Known rows, with every step that occurs
s > v > d > c: [ 21 -31   3  34   8  13  19  -1  19  -4 -26  -1 -11   5   6  -3   3  16
 -13   1   2  -8 -24  13 -14  17  -8 -16   7  14   6  -2   2   5 -16  24
  -8  -8  -5]
p > d > x: [ -2  11   6  14  -6  31  20  -7   4 -23   1  -5  -3 -27  12 -14 -14   2
   8   4  -1   3 -24  16  -1   4 -14   9 -22   2 -12   0   1  -3  31 -31
  -8   1  14]
x > r > p > d > c: [ 24 -17 -41  42  -6  27  16  -3  16  15  -4   0  -7  -4  23 -26  11   3
 -26  14  29 -19 -24  10  -3  35 -18  12 -32  19   5  -4 -17  -6  20  -3
 -10   3  13]
d > c > r > t: [ 32 -39   0  34   3  43  29   2  26   0  22   8  -1  -8  26  10  31  21
 -20   9   6   5  10  19  -7  23  11  -3   8  27   7   2  16  -9  30  11
  20  12  17]
d > c > r > p: [ 45 -51 -13  43  -2  34  33  -5  17  11   7  -1   1   0  12   2  51   8
 -19  20  14  -1  -2  15  -4  50   7  -8   1  14   6  -1  20 -10  20   4
  16  10  16]
c > d: [-11   1  16   6   2  11  -8   3  -3  22 -15  -5   4   4   0  19 -21  -7
   2 -15  17  -6  -2   4  -5   9  12  -2  15  -2  -7   3   2   7   7  11
  -9   3  -6]
s > v > d > c > r > p: [ 42 -52  -2  82   7  29  28   0  32  18  -3   0   1   8   5  16  29  13
 -12  14  14 -11 -23  24 -10  58  -8 -23   4  12   4  -5  18  -8   2  18
   6   1   2]
r > t > d > x: [ 10  15  13  16  -7  36  24  10  13  -7  31  -3   9 -27  27  -7   2  27
  -3   9   0  -8 -10  16   0  -7 -20  -1 -17   5 -12  -4 -11  -9  36 -28
   5  18  12]
t > d > k > r: [ 17  37  26  30   4  17  44   3   4  22  16  -7  16  10  15   1   5  18
 -11  27  -6   6 -25  31  -4   0  -5 -10  17  25  16   2  -8   1  56 -52
  16   9   2]
c > r > t: [  6 -16  11  38   1  21   8   6  19  11  38   7   9  -1  16  26   5   9
   0   0   2   2   8  13   1  15   7   2   7  11  -2   0  14 -12  28   0
  17  10   8]
x > r > p: [  0 -11 -28  19 -15  -4 -14   9   0  23  11   9   1   4   4   0   7   2
  -5   8  15 -25 -11  -4  10  19 -17   5 -29  -7   8  -9 -17  -8  -4   0
  -9  14  -2]
v > d > x: [  5 -16  27   7  -8  22  25   3  -2  -7  -7  -6   3  -9   1   7  -6   8
  11   2 -14  -1 -16  12  -2  -2  17 -13   9 -10  -5  -5   7  -2  -3  -3
 -17  13   7]
x > r > t > d > p: [-21  30 -12  37  -8   7   4  18  16  32  53  -9   6  -3  32   1   2  24
 -10  -1  21 -29 -13   5  -4  -2  -5   8 -21  25 -10 -12 -36 -26  27 -12
 -20  25   5]
c > d > k > r > t: [ 22  -3  44  36  -5  22  58  13  -6  38  20  -1  11   1  17  37 -16  22
  -3  12   1  -3  17  37  -1   8   6 -25  49  18  12   2 -12  17  49  -6
  18  15   8]
t > r > p > d > k: [ 34  44   7  57   9  16  53  -2   6  49  14 -19  14  -6  17   0  11   7
 -14  20  10  -7 -23  17  11  21 -25  -9   7  13   9  -1  -1   7  24 -53
  25   2   8]
r > t: [ 13 -10   3  17  -2   7  14   8   7   5  24   4   2  -8  12   7   0  14
  -5   0   1  -6  18   4   4  -3  -7  -4   4   4  -4  -3 -11   1   6  11
  11   5   6]
p > d > k > r > t: [ 31  20  28  61  -1  26  72   3   9  18  33  -5   8  -4  25   7 -11  18
  -7  24  -5   8   0  41  -1   7 -13  -9  27  31  10   1 -19   9  64 -36
  23   0  18]
p > d > c > r > t: [ 30 -17  -1  62   8  54  33  -6  34   0  23   0   0 -10  33   1   9  12
 -22   6  18   9  -9  27 -12  32   6   7   0  37  -3   6  13 -12  53  -3
  17   2  22]
c > r > p > d > k: [ 22  17   5  69  -2  29  52  -7  17  18  32 -20  17  -5  11   9  13  -8
  -8  19   7   5 -22  34   5  50 -14 -16   3  15  -9   4  14  -5  50 -48
  33   1  20]
t > r > p > d > u: [ 56  30 -11  57   7  29  30  -2   1  54 -12 -12   4   3  24 -10  16  -4
  -9   0  29 -15 -11   2   8  17  -8  22   1   5  -1  -3  -7  11   1 -32
   6   9  -5]
u > d: [ 17  -4  13   5  -5   4   4  -2   1   7 -15 -14  -4   2   3   8 -13  -4
   6   3  13   6 -21  -1  -7   5  -6 -25   7  -6 -13   3   8  -9  12  -4
   7   4   8]
x > d > u: [  5  12 -18  -5  -9  16  17   0   1  11 -11  -2  -5   0  15  -9  -5  -8
 -14 -19  17  -7 -32   3   1 -21   0  18 -15  -1  -2   1 -11  11  12 -11
  -4  22 -12]
v > d: [  4  -8  20  17   5   1   7   2   5  15  -4 -12   6  19  -2  12  -9  -4
   0  -7  -2  -1 -12   5  -5   4  27 -13  22  -2  -3  -1   4   1 -12  10
 -11   2   0]
v > s: [-12   6  -7  -1   0   5 -14   0   2  -6   8 -12   4   5   1  -6  -6  12
   1  -5   4  -2 -16  -9  -2   9  -7  13   5  -8   3  -8  -5 -11  -7  -1
 -16  -5  -2]
t > r > p: [ 31   1  -2  33   9   3   7   6   2  50   3  -3  10   8   5  10  24  13
  -4  13  13 -14  -4  -7  11  15  -9   4   5  -3  15  -8   2   0 -12 -12
   9  10  -4]
k > d > x: [ -2 -23  17  18 -12  40  25   3 -15  -3 -11  -3  -3 -21   8 -11  13  11
   3  16   0  -8  -3  18  -2  11 -30   7   1  -8  -9  -1 -23  12  17 -17
  -3  12   7]
t > d: [ -5  27   3  14   7  12  -9   1  11  10   9 -12  10   6  11  -9  -2   1
  -8   1  10  -2 -20   4  -6   1  -6   4 -10   9  -7   0  -2  -8  21 -22
  -2   2  -3]
k > d > p > r: [ 16  -2  17  65  11  14  32   4  -7  40   9  -5 -14   4   4   4  10   5
  -2  19  10 -25   2   3  -7  15  -5   0  34  14  -7  -4 -30  -1  23 -13
 -29  17  11]
t > d > k > r > p: [ 43  15  15  51  -2  18  64   5   4  40  23 -13  21  10  14   0  24  17
 -13  38   4  -4 -16  32   2  24 -17 -19  18  16  13  -4 -16   1  53 -50
  23  12   9]
d > p > r > t: [ 29   0   8  49   8   0  39  12   9  25  44   7 -13  -7  11  15   6  19
   0  10   2 -23  19  -3   2  -6  13 -12  24  18  -6  -8 -14 -14  19   1
 -20  21  17]
d > k > r > p: [ 45 -15  13  41 -10   8  70   4  -8  25  13  -2  10   5   3   9  28  15
  -5  36  -7  -3   5  28   8  24 -12 -24  27   8  20  -5 -12  10  34 -27
  26  11  11]

Rows
[ 49  -5  41  33 -10  17  72  10   1  24  17  -9   3  -1  21  22  -2  25
  -1  31  -2   8  -5  32  -3   3 -12 -45  39  13   7   1  -8   0  55 -23
  35  15  19]
u > d > k > r > t
[ 12  -2  12  14 -11  -3  34  -1  -3  14  -1 -29  -9  -3   5  11   6   2
  11   5  16  -2 -14   2 -11  11   4 -30  20   3 -23  -4  -2 -17  10  -1
  -4  11  16]
u > d > p
[-34   4   4 -14 -18  26 -22  11  -7   8 -10  13  -4 -18   9  15 -27   8
  11 -11  12 -23 -23   8   1  -2   1  12 -25  -9   1  -4  -2  -7  14  -5
 -30  24  -2]
c > d > x > r
[ -3  14  11  64   2  28  27   8  26  29  64 -18  15  -2  29  21  21  18
  -5   4  16  -6  -7  18  -9  21  11  -2  10  29 -21  -5  -1 -30  48 -21
   3  20  14]
c > r > t > d > p
[ -8 -17  11  43  -7  17  37   2 -14  28   0 -24  -2   0   9   0  27   5
   0   9  13 -15   8  13 -10  25 -12   1  27   9 -17  -5 -35   5   9  -1
 -12   8   8]
k > d > p
[ 65 -40  -5  64   2  38  61  -7   9  21 -13  -4  -3   7  19 -16  23   9
 -15  33  18   0  -9  27  -8  45  -5   3  15  27  12  -3 -13   4  46  -9
   2  -3  20]
k > r > p > d > c
[ 25  30  -9  23  -3  26  18  -7   0   6 -15 -10  -4  -6  18 -20  -9 -14
  -5 -14  17  -2  -9   9  -4   0   1  20  -5   8 -15   5  -6  14  11 -20
  -2   0  -1]
p > d > u
[ 40 -40   5  43  -4   7  31   5  -4  30   6   6   6  15  -1  10  18   9
   6  29   6  -6   7  14   3  28  -5  -3  22   1  16  -9 -11   1  21  -7
   4   7   5]
k > r > p
[ 26  -9  -5  40 -14  32  41  -4   2  -7   5  -8   2 -27   9 -15   4   0
   5  16   7  -6 -18  17   5  28 -26   0 -19  -6 -13  -6  -8  -2  29 -30
   1   2  20]
r > p > d > x
[  7  19   7  30   6  19   7   8  19  15  32  -8  13  -1  22  -3  -3  13
 -13   2  10  -6  -2   8  -3  -3 -12   0  -8  13 -11  -1 -15  -7  28 -12
   8   6   3]
r > t > d
[-14  15  -8  26 -17  32   8   9  12  -8  31  11  -3 -32  28  -7 -27  19
   2   2   6 -15 -21  15   6  -8 -26  19 -43   7  -4  -6 -19 -11  36 -24
 -14  15  13]
p > d > x > r > t
[ 50 -26 -20  48   2  31  44 -11  15   6  -9 -15  -3  -6  17 -27  22   2
 -24  19  22  -4 -11  14  -6  41 -12  -3  -7  18  -6   0  -6   2  19  -2
   7  -6  20]
r > p > d > c
[  0  -9  17  27  -6  12  14   6   8 -17 -12   5  -6 -17  -2   7 -18  15
  17   2 -11 -10 -28  16  -3   2 -22 -13 -12 -10  -5  -7   0   2 -10  -3
 -15   1  -5]
s > v > d > x
[ 18   5   8   1  -6  25   4   2 -13  26 -29  -7  -2   2  11   9 -11 -12
  -1 -26  22 -12  10   3  -5   2  19   7  16  -3 -14   5  -1  19  -8  10
  -5  14 -11]
c > d > u
[ 58  38   3  50  13  30  18  10  16  34  21  10  -4  -2  30  -7  -2   9
 -18  -1  15 -23  -3   0   0 -18   3  12   1  16  -8   3 -11   0  29 -28
  -6  26   2]
p > r > t > d > u
[ 31  -8  14  16  -4  16  23   1  -4  19 -21 -13   0  15   9   2   2  -9
  -1 -16   4  -7  -1   8  -5  -5  31  -2  22  -3  -9   0  -1  13 -25   9
 -11  14  -7]
v > d > u
[ 24   0 -11  50   0  14  23  -6   9  16   6 -14   6  -1   6 -12  -3 -10
  -2   9  19  -5 -12   9   2  33 -20   0  -8   3 -13  -3 -12   0  15 -14
   4  -8  11]
r > p > d
[ 22 -41   2  26   1  40  33  -3  -4  11 -26  -8  -9   0  16 -22  32  12
 -25  16  15  -5   2  17 -12  27 -17   3  14  16   3   4 -23  17  12  10
   3   3   7]
k > d > c
[ 49 -46  14  35  -2  46  35  -1  26   9   8  -6  -6  -5  29  15  19  19
 -15  13  19  10 -10  19 -15  31   6 -26  16  19  -8   7  25 -19  44   8
  28  15  25]
u > d > c > r > t
[ 19  17   4  33   8  -7  27   4   0  19  18   5 -15  -2  -1  10   4   6
   3   9   0 -18   1  -6  -2  -3  21  -8  20  12  -3  -6  -4 -14  14 -10
 -30  16  12]
d > p > r
[ 12  41   7  47  17   6  15   4  12  32  29  -6  -5   5  10   1   1   7
  -5  11  11 -20 -23  -3  -8  -2  14  -3  11  22  -8  -5  -8 -22  38 -33
 -33  18   9]
t > d > p > r
[ 18   0  -5  73   4  30  16  -8  20  20  23  -8  12   3   8   9   3 -14
   2   9  20   1 -21  17   0  52  -4   6  -4   9 -11   0  12 -14  43 -26
  11  -2  13]
c > r > p > d
[ 15 -46   7  48   4  58  24  -6   9  16 -12  -3  -2   4  18  -3  38  10
 -24  16  16   2  -4  24 -16  45  -5   9  16  22   1   7   3   3  34  -1
  11   8   8]
k > d > c > r
[ -6  -3   1 -13 -24  19  -9   7  -3  -4 -10   5 -12 -23  12   3 -19  10
  13   7   8 -12 -41   3  -1  -6 -14  -9 -31 -14  -4  -4   3 -20  22 -19
 -14  25  10]
u > d > x > r
[ 17  -4  -1  30  12  46   6  -7  27   8   8  -6   7   5  24  -6  29   9
 -26  10  15   7 -31  18 -17  26  14   7  -5  32   2   6  24 -21  47 -22
   7   9   8]
t > d > c > r
[-27  21 -10   9 -15  27  -8   1   6 -12   5  10  -7 -26  17 -12 -27   4
   6   0   7 -12 -39  11   2  -3 -17  24 -46   3  -3  -4 -10 -10  34 -34
 -26  11   7]
p > d > x > r
[ 33   0  10  38  12   4  11   9  13  17  30  22  -8  -4   7  12 -12  13
  -5   6  -2 -14  10  -4   6 -11   1  -5  10   9   4  -1  -4  -5  21  -1
  -7  13   9]
p > r > t
[ 39 -16   4  71   2  19  35  -2   4  31   4  -3   6  14   7  -1  -2  -1
   5  25  15  -2 -10  22  -1  37 -11   6  15  10   4  -6 -14   3  44 -22
   1  -4  10]
k > r > p > d
[-16  28 -11  26  -1  14 -27  16  21  23  38   6   9   1  29  -2 -15  19
 -17  -2  18 -22 -20   4   0  -9 -16  15 -30  15   1  -6 -23 -16  28 -14
  -9  17  -4]
x > r > t > d
[ 19 -28  -3  46  -3  17   9   0  11  21  22   1  11   5  -1  18  25  -3
   3  12   9  -4  -4  10   5  44   2  -3   3  -2  -1  -2  16 -12  19 -10
  15   9   6]
c > r > p
[  6 -11   5   2 -26  25   7  16   4  -3  12   9 -10 -29  24   7 -19  23
   8   7   9 -16 -23   6   1 -10 -24 -15 -31  -9  -9  -6  -8 -18  27 -10
  -2  30  15]
u > d > x > r > t
[-24  -9   9   5 -21  33 -10  20  -1  12  15  16  -1 -27  21  23 -28  22
   5 -12  12 -26  -4  11   4  -5  -5   7 -20  -5  -2  -6 -12  -4  19   5
 -20  30   3]
c > d > x > r > t
[ 26  -8  20  80   7  21  46  13  -2  44  35  -2 -12  -3  16  11  11  18
  -5  17  11 -27  21   8  -4  11 -11  -6  38  18 -12  -7 -41   2  30  -2
 -17  21  16]
k > d > p > r > t
[  1 -22 -23   7 -27  13   2  10  -4   1  11  14  -2 -23   7  -5  13  13
   5  16   4 -27 -14   2  13  13 -25   5 -40 -15   4 -13 -15 -10   5 -15
 -13  25   8]
d > x > r > p
[ 31 -34  11  15   6  22  34  -3   9   6 -22 -12  -4  13   9  -4  15   7
 -17   4   3   2  -8  11 -13  10  32 -17  26  14   4   1   6   2 -12  26
 -11   3   8]
v > d > c
[  1  12  14  54  10  32  -3   6  31  22  50  -3  20   2  25  16   3  13
  -9   2  13   1 -14  17  -5  17   0   6  -5  19  -6   2  11 -20  51 -23
  15  12   4]
c > r > t > d
[ -9   2  10  50   0 -11  26   6   9  14   6 -15  -4   4  -1  17  -3   9
  12  -4   3 -16 -17  10 -10  14  -3 -20  17   8 -13 -10 -14  -6 -20  14
 -24  -2  -4]
s > v > d > p
[ 20   3  21  59  -1  18  46  13  11  39  45 -14  10   8  28  12  14  30
   0  20  11 -10   4  24 -10   5   5  -4  29  31   0 -11 -30 -15  54 -17
  -7  18  11]
k > r > t > d > p
[ -9 -24  -7  10 -23  26  -7  12  -8  21  -2   9   1 -19   7  15  -9   7
   8   2  20 -34 -14   7   7  22 -11   2 -27 -18  -3  -9 -11  -5   9  -3
 -21  28   3]
c > d > x > r > p
[ 23   1  -8   9  10  31  13  -5  16   1  -7 -10   0   0  22 -26  23  13
 -29   9  13   0 -19   9 -14  10   1  -2  -9  26   4   3  -1  -7  26 -10
  -1   3   6]
t > d > c
[ 64  -9  -3  67  -6  32  52  -3  -4  36 -12  -3   1  10  18 -10  13  -7
   1  15  22  -9  -2  21   0  30  -6  16  17   8   1  -3 -20  15  32 -26
   3   7   6]
k > r > p > d > u
[ 20 -33  -4  16   5  36  18  -7  17  -2  -2   5  -3  -2  13   4  32   8
 -17   7   6   8  -9  15 -10  28  18   2   5  23   9   4  28 -13  25   2
  10   7   9]
d > c > r
[ 50   9 -20  50  -8  26  37  -5   0  21  -7 -15   1  -3  17 -22  10 -16
  -7  -1  26 -12  -2  10   2  26 -14  11  -6   1 -18   0 -15  13   6 -19
   7   3   7]
r > p > d > u
